Known rows, with every step that occurs:
gara > romo > toba: [-1.77 -0.31  3.79  0.05  4.31 -2.45  1.73  3.88 -1.30 -3.94 -3.37 -0.49
 -2.68  0.57 -3.29 -1.20 -1.06 -4.56  1.67]
bolu > toba > romo: [ 2.58  2.00  0.97  0.49 -3.95 -1.87 -4.38 -0.84  0.99  1.66 -0.95  2.98
  3.91  1.74  0.53  0.83  2.45  1.34 -5.80]
fogu > romo: [ 4.33  2.57  3.49 -2.63 -3.86 -0.84 -1.19  2.11  5.02 -2.05 -0.58  1.97
  1.25 -3.03  1.20 -0.60  3.58 -3.02  3.70]
toba > romo > gotub: [-1.80 -2.46  1.14 -1.50  3.33 -2.94 -0.59  0.38  0.37 -0.80 -1.81 -0.44
  0.35  1.62  2.83  0.75  2.96 -0.85  0.02]
baver > fogu > romo > gara: [ 6.91 -5.89  2.92 -1.46 -6.01  1.09 -2.78 -4.32  5.01  6.36 -0.28  0.92
  1.64 -4.17  1.46 -0.69 -1.58 -2.90  2.29]
gotub > baver > toba: [-4.22  4.95 -6.11  1.42 -2.33  2.04  2.35  3.02 -3.43 -0.95  1.46  1.03
 -0.44 -0.43 -3.29 -0.23 -3.81  4.04  1.09]
fogu > romo > gotub: [ 4.49 -1.29  4.69 -3.14  3.14 -1.79  0.82 -0.20  1.06 -2.29 -1.01  1.45
  0.35  0.26  1.05 -0.19  3.23 -3.16  2.80]
romo > fogu > baver: [-2.49  2.75  1.46  3.16 -1.06  1.07  1.16 -2.26  3.91 -2.78  2.41 -8.29
 -3.25 -3.42 -2.54 -1.70 -1.67 -2.74  7.69]
gotub > baver > fogu > romo > gara: [-0.68 -0.51 -3.26 -0.07 -4.84  3.01  1.91 -3.76  4.26  6.47  1.52  1.98
 -0.41 -5.94  1.32 -0.59 -2.73 -1.17  1.70]
gara > romo > gotub > baver: [-5.58  2.11 -0.26 -2.68  7.04  0.41  2.88  4.53 -2.94 -0.70 -1.01  0.34
 -5.03  0.98 -1.16  0.67 -3.25 -4.00 -0.38]
gotub > baver: [-7.39  5.90 -5.04 -0.14 -1.40  1.91  3.31  4.10  1.32  0.15  3.41  0.99
 -3.00 -1.63 -3.78  1.00 -3.36  0.13  2.14]
bolu > toba: [ 3.38  1.58  1.67 -0.01 -2.28 -0.66 -2.66  0.68 -0.67  2.55  1.90  2.34
  1.86  3.51 -5.19  1.78 -2.18  0.90 -3.65]
baver > fogu > romo: [ 7.32 -2.14  1.39 -0.17 -5.54  1.23 -3.19 -1.36  6.69  1.47 -0.10 -2.79
  0.71 -2.76  1.72  0.19 -0.97 -3.37  4.73]
fogu > baver > toba: [ 2.52  5.70 -2.90  1.01 -0.60  2.09  1.17  0.42 -1.95 -1.90  0.99 -4.89
  2.48  0.16 -1.27 -3.30  1.86  1.93  2.96]
toba > romo: [-1.43  1.55 -0.01 -0.91 -3.55 -1.85 -2.90  2.59  4.13 -1.73 -1.37 -0.09
  1.11 -1.33  2.20  0.64  3.11 -0.76  1.13]
bolu > toba > romo > gotub > baver: [-2.55  1.44 -1.91  1.13  2.53 -1.03  1.04 -2.78 -2.94  2.53 -0.31  3.98
  1.41  2.78  0.99  0.74  1.85  2.22 -7.20]
romo > gotub > bolu > toba: [-1.73 -4.80  2.03 -0.32  5.71  1.11  1.35  1.77 -6.27  2.55  2.88 -1.27
 -3.02  6.14 -2.72  4.03 -2.56  2.17 -3.66]
sirat > bolu > toba > romo > gotub: [ 1.15 -3.34 -1.71 -0.97  6.63  0.80  1.24  1.74 -3.97 -2.55  1.22 -0.49
  0.92  5.35 -1.34  0.33 -0.18  3.41 -5.91]

Rows:
[-4.12  0.58 -4.18  0.83  5.09  0.75  4.79  0.91 -7.05 -0.66  1.00  0.21
 -1.84  2.95 -3.27  0.08 -4.23  3.27 -0.28]	romo > gotub > baver > toba
[ 1.68  3.01 -2.78  0.53 -2.17  0.48 -0.56 -3.86 -1.96  1.11 -1.59 -0.92
  5.19 -2.80  3.26 -4.69  5.43  2.49 -0.87]	fogu > baver > toba > romo > gara
[-3.94  1.57 -6.38  1.68 -3.72  3.48  2.20  1.31  3.05  3.72  3.50 -3.72
 -3.18 -1.96 -2.46  1.20 -7.53  0.20  3.36]	gotub > baver > fogu
[-7.04  3.53 -4.80  4.33 -3.61  0.49  0.77 -0.82 -0.77 -3.72 -0.92 -0.85
 -1.14 -3.91  1.38 -0.80 -1.36  4.16  1.97]	gotub > baver > toba > romo > fogu
[-1.85 -0.08  5.74 -0.17 -0.12 -0.75 -3.52  3.59  3.20 -3.89 -2.07 -4.09
 -4.90 -2.27 -2.30  0.62 -4.28 -5.86  5.40]	gara > romo > fogu
[-0.15 -1.45 -3.60  2.66  0.95  0.44 -0.36 -5.48 -1.30  5.57 -0.01  0.41
  1.21  2.13  1.92  0.78 -1.55  2.16 -6.31]	bolu > toba > romo > gotub > baver > fogu
[ 2.96 -2.60  4.89 -1.59  3.73  0.09  0.81 -0.14 -2.24  0.21  0.93  2.25
 -0.54  1.83  2.81  2.03  3.56 -0.08 -2.40]	fogu > romo > gotub > bolu > toba
[ 1.67 -0.12 -2.85 -0.88  0.93  1.27 -0.44  3.93 -0.72 -2.77  1.68  0.10
  1.91  3.14 -1.69 -0.18  0.17  3.45 -4.64]	sirat > bolu > toba > romo
[ 1.96 -1.29  2.39  0.10  2.17 -2.77 -2.42 -3.13 -2.12  2.06 -1.32  2.57
  2.90  4.20  0.98  0.99  2.39  0.98 -6.20]	bolu > toba > romo > gotub
[ 0.73  1.64 -0.91 -0.79  2.79  0.23  3.92 -0.84 -3.18 -2.21 -1.00  3.63
  0.77 -0.73  1.98 -1.52  2.07  1.21  1.28]	fogu > romo > gotub > baver > toba
[-1.69 -2.54  1.14 -2.11 -3.32 -2.14 -2.58 -0.86  1.91  3.79 -1.72  3.61
  2.11 -3.13  1.94 -0.47  2.51 -0.38 -1.23]	toba > romo > gara
[ 2.42 -0.67  4.02  0.69  0.78 -3.12  2.98 -1.36  1.81 -4.56 -1.85  2.65
  0.92 -2.23 -1.13 -2.47  4.46 -2.15  3.92]	fogu > romo > toba
[ 1.54 -2.61 -0.43  0.10  2.04 -2.08 -1.36 -0.17 -4.80 -2.70 -3.37  0.01
  2.87  2.84  2.42 -0.47  2.17  3.19 -0.91]	baver > toba > romo > gotub
[-4.40 -2.27  2.01  3.04 -2.85  0.62 -3.07  0.63  0.49 -0.65  1.32 -2.25
 -2.53 -0.90  2.25  3.50  0.08  2.50 -1.77]	gotub > bolu > toba > romo > fogu
[ 7.30 -5.98  2.91 -0.59  0.28  0.59 -0.87 -3.42  3.38  1.82 -0.65 -2.91
 -0.56 -0.08  2.23  0.23 -1.31 -3.37  3.93]	baver > fogu > romo > gotub
